In the rows, 128 means zero.
Known rows, with every way that one mark hangs from another
{J {L {P {D A F R}}}}: [185  96 100 151 135 151 150 111 128 146 131  84 135 137 119 161 146  71
  82 110 116 106 126 173 143  76 136 110 121 143 140  77 119 138]
{P {J L}}: [145 102 139 129 134 166 132 114 164 156 115  86 104 143 104 131 123 104
  93 125 139 118 129 176 120  98 161 131 152 132 131 110 108 108]
{N {F D} R W}: [156 157 116 105 101 186 110  33 161 104 119 104 154  77 177  88 120 210
  52 124 116 154  65 156  96  63 142 177 158 101 129  88  99  60]
{N F}: [140 117 137 140 147 145 115 111 126 141 100 110 148 139 120 121 130 139
  97 122 119 136 119 151 114  93 133 148 154 142 152 117 108  89]
{P {D R} J}: [162  95 126 139  99 136 115 137 171 170  97  90 145 128 119 140 139 112
  88 102 159 115 165 163  77  81 142 103  92 132 124  68 142 124]
{D A {J L} P}: [204 122 134 149 150 130 175 121 161 144 137  97 133 150 109 155 135  90
  55 127 137 148 144 182 211  68 154 131 113 172  82  93 147 129]
{D A F J L P R}: [238  88 104 162 174 121 173 133 158 164 143  81 176 147 109 162 169  71
  55 103 123 173 178 183 219  78 104 137  41 225  57  21 207 130]
{F N}: [124 136 134 142 161 146 119 124 119 148 114 116 130 160  84 129 134 103
  85 129 123 115 125 138 141  90 146 123 136 124 143 132 114  98]
{F W}: [132 122 135 116 146 144 119 113 127 115 134 129 133 131 114 135 138 124
  76 129 135 131 116 145 129  74 132 129 158 121 119 116  76 118]
{A {D F {L J} P R}}: [177 122 100 160 191 162 125 128 141 175 152  81 177 157 132 155 155 103
  87 153 107 118 145 171 159  65 112 153  76 196 116  74 163 110]
{P J}: [131 113 143 130 125 150 125 125 158 144 100  99 120 144 103 125 125 119
  96 119 153 124 130 147 104 111 142 129 137 127 125 104 130 113]
{D {F N} L P}: [164 119  89 177 181 161 147 124 122 140 134 100 162 161  91 146 173  82
  79 124 109 149 153 168 197  84 119 150  93 187 117 100 153 112]
{P {D A F} {J L}}: [189  53 119 143  92 159 125 145 157 150 111  79 114 142 119 141 156  93
  60 107 163 103 149 205 159  97 159 111 108 130  95  70 133 136]
{W {N R}}: [140 139 111 140 127 168 129 106 148 140 133 120 129 122 117 140 123 120
  80 119 107 102 105 117  81  72 129 138 118 133 142 101 111 108]
{A D}: [136 148 131 141 164 145 106 123 118 147 137 108 136 163 132 142 110 132
  82 156 135  97 122 135 129  72 135 133 149 125 144 146 112 120]
{R {D {F N W} L P}}: [154 112  86 138 171 153 158 134 124 107 138  84 139 173  76 148 177  92
  60 115 123 148 162 178 188  67 143 146 116 176 136  88 127 115]
{P D}: [145 117 121 158 115 129 107 134 135 127 108 110 149 129 129 140 124 121
  87 115 146 105 133 134 113  83 140 101 125 111 133 106 116 137]
{D F L R}: [173  86 103 151 179 143 118 124 138 156 133  88 164 134 116 153 159  84
  92 107  98 139 151 157 147  93 100 133  88 194 118  52 161 115]
{R {D A {L J} P}}: [165 116 103 148 165 129 166 146 145 106 112  79 146 186  58 131 144 102
  89 134 137 148 134 145 197 102 173 127 112 174 117  51 167 129]
{R D}: [123 125 119 130 146 124 131 139 136 105 115  91 125 163  95 139 124 118
  89 116 132 117 130 133 122  90 153 122 151 141 162 106 124 119]
{R {D A L}}: [160 111 112 136 162 118 148 142 129  97 108  82 128 188  60 133 127 106
  77 122 140 136 137 134 188 107 167 120 137 153 132  71 146 138]
{Y {A {D J}}}: [145 159 127 133 181 130 102 125 131 132 140 130 141 158 133 137 111 146
  77 151 147 115 125 165 147  62 145 108 145 124 140 127 106 124]
{D A F J R}: [204  75 134 132 149 119 137 142 148 166 137  88 146 134 132 155 152  83
  51  93 127 129 150 177 172  91 104 123  68 181  73  35 182 121]
{D A F {L J} P R}: [204  77  97 162 178 145 153 145 150 159 134  91 185 149  91 145 184  77
  85 128 106 159 139 172 200  94 118 137  43 224  71   5 202 124]
{D R}: [146 119 132 133 158 128 115 123 141 161 124 109 155 129 117 148 135 108
  99 116 111 128 132 136  95  74 120 120 114 162 142  87 137 110]
{N {R {D J L}} W}: [177 158  97 113 105 159 142  76 173  71 124  74 122 115 156 128  97 164
  60 121 128 146 104 163 125  84 158 138 147 134 111  59 132  83]
{J {L {D {F N}} P}}: [153 115 100 168 154 192 151 118 106 158 120  82 115 163 116 155 137  69
  93 123 110  78 120 176 147  90 134 123 138 105 175 117 100 120]
{T A}: [141 138 139 138 145 145 121 105 118 112  80 105 149 133 117 119 129 120
  88 147 137  92 118 140 117  70 164 131 147 114 138 116 117 132]
{T {A {D P R}}}: [169 157 128 140 167 152 123 103 121 146 107  96 171 143 135 142 140 122
  77 169 130  90 142 159 115  23 154 147 120 149 147 121 134 133]
{Y A}: [120 138 120 134 172 126 100 129 128 109 122 147 150 144 109 127 129 141
  99 137 132 129 107 149 129  78 147  99 151 130 152 112 101 124]
{J {L {D {F N W} P}}}: [161 104 109 153 154 192 135 130 126 159 142  97 124 153 127 156 160  89
  73 138 110  99 137 207 167  55 142 137 128 135 147 123  88 112]
{J {L {D {F {N R}}}}}: [160 100 112 151 139 201 119 127 131 153 131  84 112 141 137 148 133 102
  76 134 105  79 113 195 144  78 149 124 133 119 152 117  98 100]

Rows
[148 123 106 129 121 179 110 102 128 117 133 106 133 117 151 132 149 130
  64 122 103 112  99 177 126  86 126 144 124 133 119  97 125  77] -> {D {F {N R W}}}
[166 115 132 118 166 152 128  81 132 132 115 108 157 140  88  98 150 150
  49 124 144 166 116 145 189  78 142 165 150 114 109  92  94 110] -> {N {F {D A L} W}}
[173 121 144 124 160 119 139  98 167 170 131  96 154 127 106 122 134 120
  39 100 144 140 129 123 170  72 127 134  92 124  88  64 155 131] -> {F {D A J R}}
[144 122 135 126 159 147 115  86 145 168 116 102 169 120 120 111 145 146
  73 109 118 144 121 138 114  68 123 160 129 133 153  98 117  92] -> {N {F {D R}}}
[172 126 101 155 123 124 154 118 121 136 105 102 156 146 103 152 131  90
  90 104 142 120 130 125 117  86 123  96 104 118 140  70 141 154] -> {L {P {D A R}}}
[155 125 131 107 139 152 150  91 160 135 140 120 151 133  83 109 171 138
  36 122 173 162 123 146 182  52 145 159 123 108  83  93 108 140] -> {F {D A {P J}} W}
[178 128 120 142 178 159 111 107 112 142 107  79 165 146 134 139 141 109
  70 160 128  83 143 164 141  54 142 146 117 151 136  96 139 131] -> {T {A {D F L R}}}
[173 114 122 136 147 155 151 114 175 182 134  91 147 131 106 157 158  95
  96 121 118 150 158 186 106  50 139 137 100 195 132  86 143 106] -> {D {P {J L}} R}
[207  66 115 132 139 155 155 138 158 176 142  86 152 140 105 158 189  74
  69 112 117 145 157 215 161  66 125 142  69 215  92  48 178 121] -> {D A F {P {J L}} R}
[136 133 105 163 169 170 153  80 137 172 111 101 157 148  82 112 139 110
  89 106 118 121 112 106 121  88 124 167 113 119 155  77 114 109] -> {W {N {F {D {L J P}}}}}
[176  77 122 137 138 161 113 158 117 156 122 107 145 151 124 151 159 104
  72 123 127  99 137 178 146  81 107 119  88 129 117  63 130 130] -> {L {D A {F W} R}}
[162  90 105 152 124 141 100 143 130 164 122  99 157 127 129 154 164  93
  72 102 121  99 159 169 117  65 116 105  77 146 132  79 139 118] -> {P {D {F N} R}}
[161 149 115 112  96 179 109  56 148  98 110 109 146  89 179 107 113 195
  78 133 108 150  75 177  80  73 142 163 164 127 130  90 104  53] -> {N F R W}
[179 120 137 141 165 137 142  85 150 151 106  90 154 145 102 102 126 140
  52 111 147 161 130 141 196  97 140 158 130 126 105  82 131 107] -> {N {F {D A J L}}}
[145  98  96 145 163 138 136 137 128 103 122  71 131 166  94 142 147 100
  81 106 122 128 143 151 163 106 137 131 129 166 148  78 141 121] -> {R {D F L}}
[201  82 118 147 113 131 128 138 166 161  90  83 146 152  82 134 140 103
  77 108 169 135 172 162 142 100 154 100  82 144  91  37 163 140] -> {P {D A L R} J}
[163 166 100 141 177 163 140  59 154 161 137 102 176 135  92 118 163 127
  54 121 113 165 135 141 168  38 133 166 100 142 122  83 140  96] -> {F {D L P R} {N W}}
[162  98 100 135 101 162 108 129 128 121 131 108 141 113 142 141 159 117
  49 111 136 102 131 175 131  66 134 114 109 110 114  97  99 112] -> {P {D {F {N R} W}}}
[157 144 105 165 117 127 165 108 133 127 102  89 143 139 129 148 111  93
  89  96 153 112 135 125 117  97 123 103 118  99 137  92 127 144] -> {L {P {D J}}}
[170 117 115 107 111 153 132 110 139  99 108  84 128 135 114 113 123 164
  65 124 123 137 102 168 119  87 168 142 148 145 144  84 123  83] -> {N F {R {D A}}}
[166 122  96 157 188 164 132 117 122 169 140  71 159 161 127 152 136  90
  93 142 111 103 127 152 143  93 108 143  95 159 132  66 154 117] -> {A {D F {L J P} R}}
[152 132 130 134 141 143 149 102 162 145 125 110 157 145  86 108 154 131
  53 117 160 149 121 129 174  73 144 151 110 120  99  95 146 141] -> {F {D A {P J}}}
[201  97 118 163 141 149 146 162 142 177 120  91 159 156 137 163 156  90
  69 114 133 112 164 187 162  74 100 122  53 161 104  53 175 132] -> {L {D A F J P R}}
[166 151 116 157 171 160 138 115 143 153 133  90 149 178 108 141 124 122
  86 159 150 134 154 154 155  74 144 152 127 158 126 126 135 124] -> {A {D L {P J}}}
[133 149 110 127 160 161 146  78 149 148 160 133 159 123  94 126 171 123
  46 112 137 139 124 116 144  23 119 169 119 113 124 110  82 137] -> {F {D P} {W N}}
[157 121  92 112 115 163 142 114 149  84 148  91 137 115 134 142 152 140
  58 118 118 133 112 170 120  62 143 140 124 158 133  87 118 105] -> {N {R {D {F W} P}}}
